What can hang from each mark:
Z_625: Z_824
Z_799: Z_332
Z_332: Z_201 Z_799
Z_469: Z_306
Z_824: Z_201 Z_469 Z_625
Z_306: Z_201 Z_460
Z_201: Z_306 Z_332 Z_824

Each row was made from one small tree. The marks that hang from a mark follow it in brackets, in the order of their numbers. Every link used is in the known rows. Write each row's tree.
Known rows:
Z_824[Z_201]: [  6.9 -13.3  10.5  -0.7  -4.0   3.2   3.7  12.3  10.2  21.2  18.1   0.1
  -9.5  -9.0  12.4  -5.1 -24.5  -3.1 -18.7 -16.8  20.9  -6.2   3.5   5.4]
Z_799[Z_332[Z_201[Z_824]]]: [ -5.8 -13.1 -12.1   5.5 -11.1  -1.6 -13.1  18.4   7.2  12.9  13.7 -37.1
 -33.7 -26.7  14.9   0.6 -17.4 -20.2  -9.7   8.0  21.1 -12.4  12.8  32.1]
Z_332[Z_201 Z_799]: [ -7.4 -16.6   9.7  -5.8 -24.9  -3.6 -14.9  15.6  -9.7   6.9  13.3 -27.7
  -0.9 -17.8  14.6 -10.5 -26.8  -2.0  -6.4 -10.0  15.6   0.3   5.4  24.1]
Z_469[Z_306[Z_201[Z_332 Z_824] Z_460]]: [-30.1  12.6 -20.4 -22.1 -19.1 -13.6   0.3  -7.4 -25.5  32.4  24.0 -13.0
 -51.3 -43.6 -19.7  -5.9 -51.7  -3.4 -10.5   2.0  13.0 -14.9  -5.5  27.1]
Z_469[Z_306[Z_201 Z_460]]: [-13.6  -9.1  -4.1 -38.8 -21.0 -21.7   0.0   1.4 -38.5  26.3  13.9  10.2
 -15.6 -21.6 -26.2 -26.2 -29.0  -4.4  -2.4  -5.3  12.1 -11.7   7.1  17.8]
Z_824[Z_201 Z_469[Z_306[Z_460]] Z_625]: [ 11.7   1.6  18.8 -22.5  -2.2 -17.8   3.5  20.5 -12.3  42.3  37.3 -14.2
   2.2 -23.2 -14.9   7.9 -41.8  -9.1   1.8 -34.9  35.0 -15.5  39.9   7.1]
Z_799[Z_332[Z_201[Z_306[Z_460] Z_824]]]: [-30.3  -8.8  -7.9  -1.6  -9.0  -2.1  -0.1  41.6  -7.9  15.5  11.0 -33.4
 -32.3 -28.8 -11.9  -0.4 -21.8  -4.3  -3.4   4.1  15.2 -16.4  -7.8  47.6]
Z_332[Z_201[Z_306] Z_799]: [-17.7 -18.9  12.7  -4.6 -18.9  -0.3 -11.1  19.4 -16.4   1.5  20.2 -32.1
  -5.5  -6.1   3.9 -15.1 -11.5  10.3  -9.4  -3.9  11.3  -6.1 -13.4  33.8]
Z_625[Z_824]: [ -5.7 -14.8  12.1   1.3  -8.9  -3.7 -15.6  -5.7   8.5   6.8  27.0 -10.9
   6.5  10.8   1.3 -16.2 -19.5  -5.5 -16.8   7.2  17.3  -6.6  13.5  31.4]
Z_469[Z_306[Z_201]]: [  8.2 -14.7 -11.4 -25.2 -18.1 -19.5 -12.4 -18.6 -30.8  21.3  27.3  -1.6
 -23.0  -7.1  -9.8 -30.8 -11.0 -10.1  -9.7   0.7  12.4 -11.6   8.6  15.6]
Z_625[Z_824[Z_201[Z_306] Z_469]]: [  6.1 -11.6  29.6   2.4   0.0   7.3  -5.6  11.7  22.5  16.1  45.4 -27.7
  -2.2  15.0   0.5  -9.5 -12.0   8.3 -23.5 -30.0  36.5 -23.5  20.7  41.2]
Z_201[Z_332 Z_824]: [-20.7  12.2 -12.4  13.5  -9.3   2.2  -4.9  -1.2   8.9  13.7  25.0 -28.1
 -39.5 -21.6   8.4  11.9 -35.7   2.4 -21.3  24.6   4.2 -12.5 -10.9  23.7]
Z_824[Z_201 Z_469]: [ 13.1   4.4  17.0  -3.3  -6.1   2.0   1.4  16.0  17.1  19.8  26.2  -8.8
  -6.7 -16.1  11.3   3.3 -16.3  -1.1 -15.3 -25.6  28.8 -19.5  28.4   9.0]
Z_625[Z_824[Z_469[Z_306[Z_460]]]]: [ -4.1  -9.0  13.5 -18.4   0.7 -15.5  -9.9   3.4 -15.1  23.8  41.8  -8.3
  10.0  -3.3 -26.6 -11.2 -30.1   0.4  -2.2 -25.0  23.4 -20.8  36.6  30.9]
Z_201[Z_332 Z_824[Z_469[Z_306] Z_625]]: [  2.5  22.9  -6.0   4.4  -4.5 -17.7 -16.7 -12.5  -4.9  27.6  55.9 -51.2
 -39.4 -17.5  -2.4  19.2 -39.8  -5.5  -9.0  21.3  19.7 -21.4  30.1  24.2]
Z_332[Z_201[Z_306[Z_460] Z_824[Z_469]]]: [-24.7  21.0   8.7  -0.6 -11.5  -8.2 -12.1  26.1   2.7  10.5  11.7 -45.2
 -13.7 -39.2  -8.8   7.0 -27.4   5.8  -4.7 -22.5  15.4 -26.0   3.2  32.9]
Z_799[Z_332[Z_201]]: [  4.6 -31.7  -0.9  -5.6 -13.2  -4.2  -3.6  31.3   4.7   5.8  20.3 -17.6
 -18.2 -16.1   6.3 -13.2  -5.9 -18.2  -3.5  15.2  18.7 -13.0  23.8  31.7]
Z_332[Z_799]: [-19.0  -7.5   6.4  -6.6 -19.1  -0.9  -3.8   3.5 -19.8  13.2  13.1  -9.8
  -4.2  -6.3  11.2  -3.6 -20.9   6.3 -15.9  12.2   8.7  -6.4  -1.7  20.9]
Z_469[Z_306[Z_460]]: [-12.8  -9.9  -1.1 -19.6   1.1 -14.2   5.9   6.0 -34.4  25.6  20.1  10.2
  -4.1 -10.7 -24.2 -12.6 -29.2   3.9   0.1   1.7   4.5  -9.6  -0.5  10.3]
Z_469[Z_306]: [  4.7 -17.9  -2.4 -10.8   1.2 -13.6  -4.9 -13.6 -24.0  19.2  31.8   3.1
 -12.5   5.4 -12.3 -15.5  -9.6  -3.0 -10.0   9.9   3.2 -10.6  -0.3   9.2]

Which tree is each row?
[-23.9 -25.2   9.9 -13.0 -10.2  -4.0  10.9  57.4  -9.7   7.7  19.7 -13.9
 -13.7 -19.3 -18.1 -14.9  -6.1  -0.5   5.4  11.5  14.4 -17.9   5.7  44.3]
Z_799[Z_332[Z_201[Z_306[Z_460]]]]
[ 15.6  -9.3   5.4 -28.4 -19.8 -18.5 -25.2 -25.0 -10.7  19.7  43.5 -19.6
 -12.8   2.6 -13.2 -32.7 -12.3 -12.8 -12.9 -19.2  31.6 -21.9  45.5  35.6]
Z_625[Z_824[Z_469[Z_306[Z_201]]]]
[-35.6  31.1   0.3   9.6 -12.5   6.8  -8.5   9.3  -3.7  13.0  38.8 -50.3
 -41.4 -16.5   9.0  17.3 -23.2  24.5 -24.4  13.9   9.3 -27.7  -9.3  47.4]
Z_201[Z_306 Z_332[Z_799] Z_824[Z_469]]
[-16.1 -17.2  20.7   0.5 -10.1  11.7  -3.0  14.6  13.2  26.6  44.3 -19.5
 -19.4  -5.0  14.5  -4.2 -49.8   7.4 -29.5 -20.4  31.1  -1.1   6.1  40.6]
Z_625[Z_824[Z_201[Z_332[Z_799]]]]
[-26.9  -1.5  -0.5   7.3 -19.7   0.1 -22.5   4.0 -12.2   9.4  12.5 -53.2
 -22.2 -18.0  13.5  -0.5 -24.6   6.0 -19.4 -12.4  10.9  -5.5 -24.8  35.8]
Z_332[Z_201[Z_306 Z_824] Z_799]
[-41.0   4.5  10.2  -8.1  -6.3   1.7  20.5  36.7  -7.1   9.8  30.8  -1.1
 -19.8 -11.1 -27.4  -1.4 -25.2  24.8  -7.8  26.4   1.4 -20.5 -18.1  38.1]
Z_201[Z_306[Z_460] Z_332]
[ -9.1 -11.9   0.2   7.9 -13.3 -10.1 -18.5  19.8  -0.9  12.2  28.7 -67.7
 -33.3 -13.2   3.6   4.7 -12.9 -19.5  -4.5  27.0  24.9 -12.4   7.2  46.3]
Z_799[Z_332[Z_201[Z_306 Z_824[Z_625]]]]
[-32.1   3.0   1.9  -4.2 -10.6  -7.7  -9.7  21.2  -7.5  12.1   7.0 -38.7
 -17.6 -32.0 -10.5   0.4 -32.7   3.6  -8.9 -15.7   7.6 -13.9 -22.0  31.1]
Z_332[Z_201[Z_306[Z_460] Z_824]]
[ 10.0  19.2  10.1   2.9 -20.3 -16.9 -33.4  -2.2  13.1  12.0  21.2 -69.9
 -10.1 -32.3  15.1  15.4 -35.8 -22.2  -3.3  -6.5  30.1 -15.3  38.0  21.9]
Z_332[Z_201[Z_824[Z_469 Z_625]]]
[-18.0   9.9   0.1  11.1 -11.0  -7.0 -15.7 -10.0  -5.1  15.7  19.7 -48.9
 -20.1   3.5   2.8   8.6 -22.9  -2.9 -15.3  31.5  11.1 -11.5 -15.0  29.1]
Z_201[Z_306 Z_824[Z_625]]
[-44.5   3.1   2.3  -5.2 -17.6  -4.0 -13.7  23.7 -22.5  14.1   1.9 -46.0
 -12.4 -36.4  -1.2   1.4 -43.3  12.9 -11.8 -22.8  10.4  -7.3 -27.0  38.4]
Z_332[Z_201[Z_306[Z_460] Z_824] Z_799]
[-21.5  13.5  24.2  -7.4  -1.5   6.0  24.4  50.1  11.6  21.9  41.8  -7.5
 -22.1 -26.9 -18.3   8.3 -28.0  24.5 -10.1 -18.1  23.2 -30.5   7.1  34.6]
Z_824[Z_201[Z_306[Z_460] Z_332] Z_469]
[ 13.5  18.4  -6.6   0.4  -3.0 -20.2 -25.1 -22.6 -12.8  30.4  38.3 -49.6
 -20.2 -13.9  -1.0  13.6 -29.3 -15.3  -6.8   5.6  20.2 -17.8  30.4  13.6]
Z_201[Z_824[Z_469[Z_306] Z_625]]
[-10.6  -7.8  15.6   4.2  -1.9   9.4  17.2  26.3  14.6  17.7  42.9  -7.3
 -31.4  -0.8  -2.9  -4.2 -18.2  17.5 -23.2   3.0  15.3 -17.0 -15.9  28.5]
Z_824[Z_201[Z_306 Z_332]]
[-17.0  -2.4  23.3  -2.2 -14.9   4.6   7.8  27.7  -2.0  24.4  49.1 -35.9
 -28.4  -6.3   5.3   7.7 -32.1  16.6 -17.1   5.4  24.6  -4.6  -8.2  36.6]
Z_824[Z_201[Z_306 Z_332[Z_799]] Z_625]
[  1.6  -8.1  -3.9   5.6 -17.4 -11.7 -23.8  16.7   6.2  15.3  19.5 -62.7
 -28.7 -25.2  13.8  10.6 -27.0 -32.6  -2.8  21.0  29.5  -5.7  27.7  33.6]
Z_799[Z_332[Z_201[Z_824[Z_625]]]]
[ -7.6  10.4  34.0 -12.5 -11.9  -6.5   8.7  39.4   4.4  25.1  30.1 -25.3
   2.3 -20.7 -12.1  11.6 -30.3   5.9  -2.2 -16.0  28.1 -22.9  21.9  24.4]
Z_824[Z_201[Z_306[Z_460]] Z_469 Z_625]
[-33.5  13.5  -5.2  16.0  -5.7   3.8  -1.2   2.2   4.7  10.8  31.5 -32.3
 -45.1  -8.5  -1.7   5.8 -22.5  13.7 -21.5  30.4  -0.6 -20.6 -28.2  36.9]
Z_201[Z_306 Z_332 Z_824]
[ 19.8   3.2   9.3 -11.3  -6.6 -22.9 -13.4 -10.2 -18.3  21.9  44.1 -26.7
  -1.9  -1.1  -8.8   0.0 -15.3 -10.1   4.3  11.1  19.8 -15.1  42.1  13.4]
Z_824[Z_469[Z_306] Z_625]
[-18.4   1.9  -3.4   1.4 -23.0  -2.5 -27.4  -1.9  -7.1  13.2   5.0 -51.2
 -17.0 -30.0  25.4   2.2 -38.8  -6.4 -16.5 -16.9  16.6  -0.6  -5.6  22.7]
Z_332[Z_201[Z_824] Z_799]
[-18.2  17.4  -2.1   8.1 -16.7  -4.3 -12.7  -3.2   5.0  17.1  31.3 -47.3
 -34.9 -19.4   8.9  18.5 -46.3 -11.1 -15.8  37.7  12.1  -9.3   2.5  26.4]
Z_201[Z_332 Z_824[Z_625]]
[-16.4  39.1   3.4 -21.7 -41.2 -21.3 -17.2   2.3  -8.5  22.5   4.4 -47.7
 -18.5 -47.1   0.1   8.9 -50.1 -17.2  -1.2  -1.1  29.2 -19.7  35.3  24.8]
Z_306[Z_201[Z_824[Z_469 Z_625]] Z_460]
[ -5.3 -32.6   5.2  -4.4  -8.1  -0.7  -0.4  36.8   0.5   3.6  28.3 -25.2
 -20.6  -2.3  -7.4 -18.7   7.6  -5.7  -3.9  21.8  14.6 -18.0   5.0  44.3]
Z_799[Z_332[Z_201[Z_306]]]
[-25.3 -20.4  27.6 -10.7  -1.4   4.6   7.5  26.0   3.6  25.5  27.9  -3.6
   1.6   0.7 -14.2 -15.0 -33.6  12.4 -19.6 -33.3  27.9 -11.3  -5.1  38.4]
Z_625[Z_824[Z_201[Z_306[Z_460]]]]
[ -5.5   9.1 -15.4 -15.4 -27.3 -21.8 -20.8 -25.0 -20.5  31.7  42.7 -47.8
 -54.2 -25.0  -2.7  -5.0 -46.8 -17.1 -13.3  24.1  19.8  -9.1   9.2  30.6]
Z_469[Z_306[Z_201[Z_332 Z_824[Z_625]]]]
[-24.0  -8.5  16.8   0.3  -9.1  13.9  12.8  28.9  -2.7  23.6  41.9 -16.2
 -34.1  -6.1   6.8   0.1 -23.2  23.6 -25.5  -6.1  15.8 -11.4 -21.2  33.8]
Z_824[Z_201[Z_306 Z_332[Z_799]]]
[-30.0  -1.6  17.5  -6.0  -1.7   7.5  26.0  47.5   2.9  24.6  31.1   4.3
 -25.2 -20.5 -18.6   0.2 -35.2  20.6 -13.2  -8.3  12.8 -16.8 -18.3  32.4]
Z_824[Z_201[Z_306[Z_460] Z_332]]
[ -2.7  19.4  11.0   3.1 -30.0 -12.9 -37.1  -0.6  -1.0  15.0  21.5 -81.3
  -8.2 -35.3  26.0  16.0 -43.7 -13.7  -7.7 -13.0  34.2  -7.5  34.4  27.2]
Z_332[Z_201[Z_824[Z_469 Z_625]] Z_799]
[ -0.8   9.4  -7.3 -10.2  -5.2 -18.4 -18.3   5.3 -14.5  24.3  21.9 -38.4
 -12.6 -42.5 -11.6   2.1 -40.1  -6.5   1.1 -36.4  15.0 -19.0  23.8  15.5]
Z_332[Z_201[Z_824[Z_469[Z_306[Z_460]]]]]
[-16.4  -6.2  12.4  -1.5 -12.8  10.6   9.7  24.6   2.7  26.2  33.5  -8.1
 -27.7 -17.8  17.0   4.6 -38.0  11.0 -21.9 -10.6  23.2  -3.6  -3.2  21.7]
Z_824[Z_201[Z_332[Z_799]]]
[-43.1  11.5  -3.4  -0.5  -7.3  -4.2  -0.4  11.4 -13.6  17.0   4.3 -20.9
 -17.1 -15.9 -12.3   4.5 -27.8   9.4 -15.4   5.8   4.3 -18.3 -29.3  29.1]
Z_201[Z_306[Z_460] Z_824]
[-14.8  29.7  -5.3   9.8  -9.8   0.2  -8.4   1.4  17.9  12.2  31.6 -39.7
 -36.4 -25.3  10.0  17.9 -31.9   2.2 -18.8  14.5  12.1 -27.5  16.5  23.3]
Z_201[Z_332 Z_824[Z_469]]
[  3.7  12.8  31.9   1.9  -5.8   0.9   7.2  30.6  21.2  18.4  58.8 -38.2
 -22.5  -8.1  -3.3  11.4 -20.7  10.5 -10.3   7.7  27.2 -24.6  22.6  33.1]
Z_824[Z_201[Z_306 Z_332] Z_469 Z_625]
